Each row comes from the steps of one walk. Every step used is in the known rows, and no mark comes twice. Write the walk behind each row, first mark first.
Known rows:
noram > sona > mivete > doluz: [-57 -42  11  21  10  46  21  53  35  39   6 -48   5  23  -9  14  -6 -31
   0  -2 -22  -3  13  25]
fivo > noram > dodut: [-33 -38   3  15  48  35 -26  -8 -45  19 -19 -71  21   1 -18  -4   2  15
 -32 -18 -16   4  34  18]
rezupe > doluz > mivete > sona > noram > dodut: [-32 -60   2  38  49  44 -12  60  15  34 -23 -77  57  -2  -5   3  12  -9
 -35  -3 -10 -20  18  11]
bered > noram > sona: [  3   5  -1  43  62  29  28  45  33 -10 -15 -63  14 -18  10  12  14  -7
   0 -16  -8  -4  20  22]
dodut > rezupe: [-18  20  16  15  13  -3 -22  -9 -14 -35 -14 -22 -12  13 -23  29  -5  -6
 -10   6 -15  29   1   8]
doluz > mivete: [-19   5  20   0  25  26   5  12 -18 -17 -26  -3  36  -3  -1  12 -19  -3
   5 -41 -31   3 -19   0]
sona > noram > bered: [-23  -8 -11   6  24   8 -19  51 -12  -3   5 -71  26 -16  13  14  20  16
 -18 -27  -6   3   3  11]
noram > sona > mivete > doluz > rezupe: [-39  -4  26  15  56  30  13  71  16  10  11 -57   7  37   3  15  -3 -42
  -6 -11 -26 -22   6  -6]
mivete > sona > noram: [ -8 -14   8  40  24  17 -27  51  31  -7 -40 -44  19   8   6 -18  12 -24
 -15   6  -9 -11  -9  25]
sona > noram > dodut: [ -7 -38  -2  36  34  12  -2  35   0  28  -3 -69  36   2 -16   0  14  12
 -19 -12 -13   3  16   0]
fivo > noram > dodut > rezupe > doluz > mivete > sona: [-61 -38  21  18  50  66 -47  31 -11  -5 -49 -64  32   2  -5  15  -7 -30
 -47   3 -14 -22  23  28]
fivo > noram > sona: [-28  -2   8  22  45  32  -9  22 -14   2 -22 -80 -18  -5  18  11  -1  -5
 -26  -7   0 -12  23  32]
bered > doluz > rezupe > dodut: [-17  18  -6  32  90 -13   3  22   4   6  -9 -31  53  -9  -7  -5  11  16
 -11 -36 -31   8 -27  11]
dodut > noram: [ -5 -25   0   0  34   5 -29  -3   1 -16 -40  22  19   1 -11 -13  18 -26
   6  -7 -22  30   5   2]
dodut > rezupe > doluz > mivete > sona > noram > bered: [-50 -17  -1  10  28  35 -46  76   4 -11 -14 -87  34 -14  19  32  13 -10
 -40  -6  -3 -14  10  18]
dodut > rezupe > doluz > mivete: [-47   2  10   1  26  18  -9  18  -3  -7 -24 -24  31  -8   1  45  -9 -10
 -14  -3 -19  10   0  -8]
noram > dodut > rezupe > doluz > mivete > sona: [-50 -42  22  20  52  63 -20  38  -5   1 -33 -47  42   5 -14  17  -2 -29
 -38  -2 -14 -16  13  22]
mivete > sona > noram > dodut > rezupe: [-18 -18  16  43  23  20 -40  34   6 -13 -17 -70   7  18 -25  19   1 -15
 -33  16 -11   4  19  12]
sona > mivete > doluz > rezupe > dodut > noram > bered: [-50 -32 -13 -12  58  23 -52  51  -9   4  -1 -43  51 -11  -5   9  21 -20
 -22 -36 -35   8  13   5]
doluz > rezupe: [ -3  28  23   4  75  -2   3  23 -27 -23  -5 -28  16  20   0   5   7 -13
  -6 -24 -21  -6  -9 -17]
dodut > rezupe > doluz > mivete > sona: [-48 -20  22  16  42  53 -23  33   2 -15 -43 -30  31   3  -4  16  -4 -34
 -29   2 -15 -14  -1  25]
doluz > rezupe > dodut > noram > sona > mivete: [ -6 -15  15  29  50  12  -8  67   7  16  -5 -54  31 -11   8   2   3 -47
  -6 -10 -30  -3  18   6]
sona > noram > bered > doluz > rezupe: [-12  16   5  18  74  -3   8  75   7 -13   9 -62  32  10  29   4  14   4
  -2 -32 -12  -7  -7  -4]
bered > noram > dodut > rezupe > doluz > mivete > sona: [-40 -34  15  30  60  64 -23  44  19 -13 -43 -52  53  -5  -9  14   3 -32
 -31  -2 -19 -16  21  22]
fivo > noram > sona > mivete > doluz: [-68 -40  11  19   8  51  -6  45  27  34  -9 -63  -4  21   1   9 -12 -33
  -9   2 -23  -8  23  31]
bered > doluz > mivete > sona > noram: [-14 -15  14  44  20  28 -17  72  52  -8 -46 -37  37   5  23 -17  -6 -23
  -3  -8 -16 -16 -21  26]
rezupe > dodut > noram > sona > mivete > doluz: [-58 -52  -4  23  20  40  -9  50  46  40 -10 -35  22   9 -14   6   1 -37
  -5  -2 -34   5  12  26]

Which walk is each row?
[-13 -22 -18  10  50  -6 -46 -10   5  -2 -43  15  45 -20 -22 -13  21 -14
  -6 -16 -32  32  -7  12] : rezupe > dodut > noram
[-41   8  16   1  66  20   0  31   6  -8  -3 -25  10  42  -8  10   5 -22
  -7 -18 -26 -11  -9 -12] : mivete > doluz > rezupe
[-38  -3  25   5  46  21   0  51   6   4   4 -34  17  40  -5   7  -3 -38
  -1 -13 -34  -9   1 -12] : sona > mivete > doluz > rezupe
[-29 -20  -4  23  83  25 -18  49  34   8 -19 -39  17   4  -1  13  19 -31
 -19 -12 -19  -9   5  10] : mivete > doluz > rezupe > dodut > noram > sona
[ -4 -31  -6  33  64  29  11  13   4   5 -11 -55  53 -11 -26  -4  19  11
  -8 -27 -25  13  31   8] : bered > noram > dodut
[-12 -11  17  34  17  29 -32  63  34 -15 -48 -40  33   5  16 -10  -7 -28
 -11  -7 -17 -20 -17  17] : doluz > mivete > sona > noram
[-24 -17 -15  28  31   7  15  60  23  10   2 -55  33 -11  21  -3  17  26
   3 -27  -6  16  -5  29] : sona > noram > bered > doluz
[-45 -16   5  17  24  20 -18  41  11  11 -20 -55  44  -7   2  44  -6  -8
 -24   4 -17   2  11 -13] : sona > noram > dodut > rezupe > doluz > mivete
[-45   7  -7  16  81   5 -17  14   7  10  -8 -29  41   8 -23   7  10   0
 -22 -30 -37  -3 -24   6] : mivete > doluz > rezupe > dodut
[-33 -40  17  10  52  64 -21  59  11 -23 -44 -14  49  -1   9 -17  -2 -27
  -9 -36 -22  -9  -6  38] : dodut > noram > bered > doluz > mivete > sona
[-45   0  -1  21  65   5 -17  31   9  20  -2 -40  46   7 -19   5   4 -12
 -17 -26 -45  -3 -16   7] : sona > mivete > doluz > rezupe > dodut
[-36   5  -5  38  82  18 -10  57  40  13  -4 -67  48  -5  -6  11   8 -20
 -15 -25 -40 -13  -1  10] : bered > noram > sona > mivete > doluz > rezupe > dodut
[-15 -47  13  38  41  44 -16  57   9  15 -24 -70  50   6 -10  -6   1 -10
 -27 -17 -18 -20  10  12] : doluz > mivete > sona > noram > dodut
[-57 -40  10   9  -2  34   7  28  25  30  -2 -20  16  26 -19   0  -6 -26
   7  -3 -34  12   5  19] : sona > mivete > doluz
[-46 -33  17  12  53  58  -8  34   0   1 -43 -25  44  -2   0   2   0 -28
 -25 -11 -15 -19  -4  27] : rezupe > doluz > mivete > sona
[-38 -38   6  18  62  58 -31  52  14 -14 -45 -19  64 -14   3 -16   0 -20
 -16 -43 -28  -7 -13  43] : rezupe > dodut > noram > bered > doluz > mivete > sona
[-30 -23  -5   9  59   3 -50  30  23   5 -29   0  47   4 -14  -8  15 -42
  -5 -12 -46  15  -1  -3] : sona > mivete > doluz > rezupe > dodut > noram
[-29  16   9   8  82  11  -8  49 -23 -20   0 -65  21  10  27   0   8   7
 -13 -36 -16  -7   5   7] : fivo > noram > bered > doluz > rezupe
[-30 -16 -11   5  72   3 -52  12  22  -5 -36   8  42   5 -17  -4  22 -28
 -11 -16 -38  14  -9  -3] : mivete > doluz > rezupe > dodut > noram
[ -9  -2   7  36  40  15 -21   6   4 -26 -11 -56  18   3 -33  26   5  -2
 -15   0 -24  24  32   3] : bered > noram > dodut > rezupe
[-49 -34   4  31  17  49  18  59  58  26  -3 -53  16  13  -4   8  -1 -34
   7  -2 -29  -3  22  25] : bered > noram > sona > mivete > doluz
[-23 -18  20  49  23  29 -29  54  26 -13 -23 -64  23  16 -11  17 -12 -14
 -21   3 -17   1  10  14] : bered > doluz > mivete > sona > noram > dodut > rezupe
[-16  23  -2  20  87 -12 -15   9 -20  -1  -9 -35  46 -10 -16   3  12   8
 -21 -36 -33   2 -24   2] : doluz > rezupe > dodut
[  1 -11  12  43  26  27  25  63  25  11  -3 -69  25 -18  12   4   0 -31
  10  -8 -24   2  30  22] : bered > noram > sona > mivete
[-43 -25 -14  28  51  13  -5  11  12  14  -9 -64  33 -13 -20  39  28   0
 -27  24  -7  23  40   2] : bered > noram > dodut > rezupe > doluz
[-20 -14  24  39  20  29 -44  44   8 -22 -24 -68  19  17 -18  24 -10 -19
 -30   4 -18  -3  15   5] : doluz > mivete > sona > noram > dodut > rezupe
[-16   7  11  26  82  16  -3  86  12 -17  -2 -67  34  16  27  -7  16 -10
 -13 -28 -11 -18  -7   9] : mivete > sona > noram > bered > doluz > rezupe
[-10 -32   5  31  28  17  -5  53  11  27 -10 -46  30 -20   1   0   3 -38
  -3  -8 -27  10  20  21] : rezupe > dodut > noram > sona > mivete
[-11 -52   6  43  45  34 -13  48   7  23 -19 -73  39   9 -17 -13  16  -7
 -31  -6  -9 -12  15  18] : mivete > sona > noram > dodut
[-13  -8   9  36  16   1 -30  23   2  -8  -7 -67   6  14 -24  28   2  -1
 -24  13 -13  18  18  -1] : sona > noram > dodut > rezupe
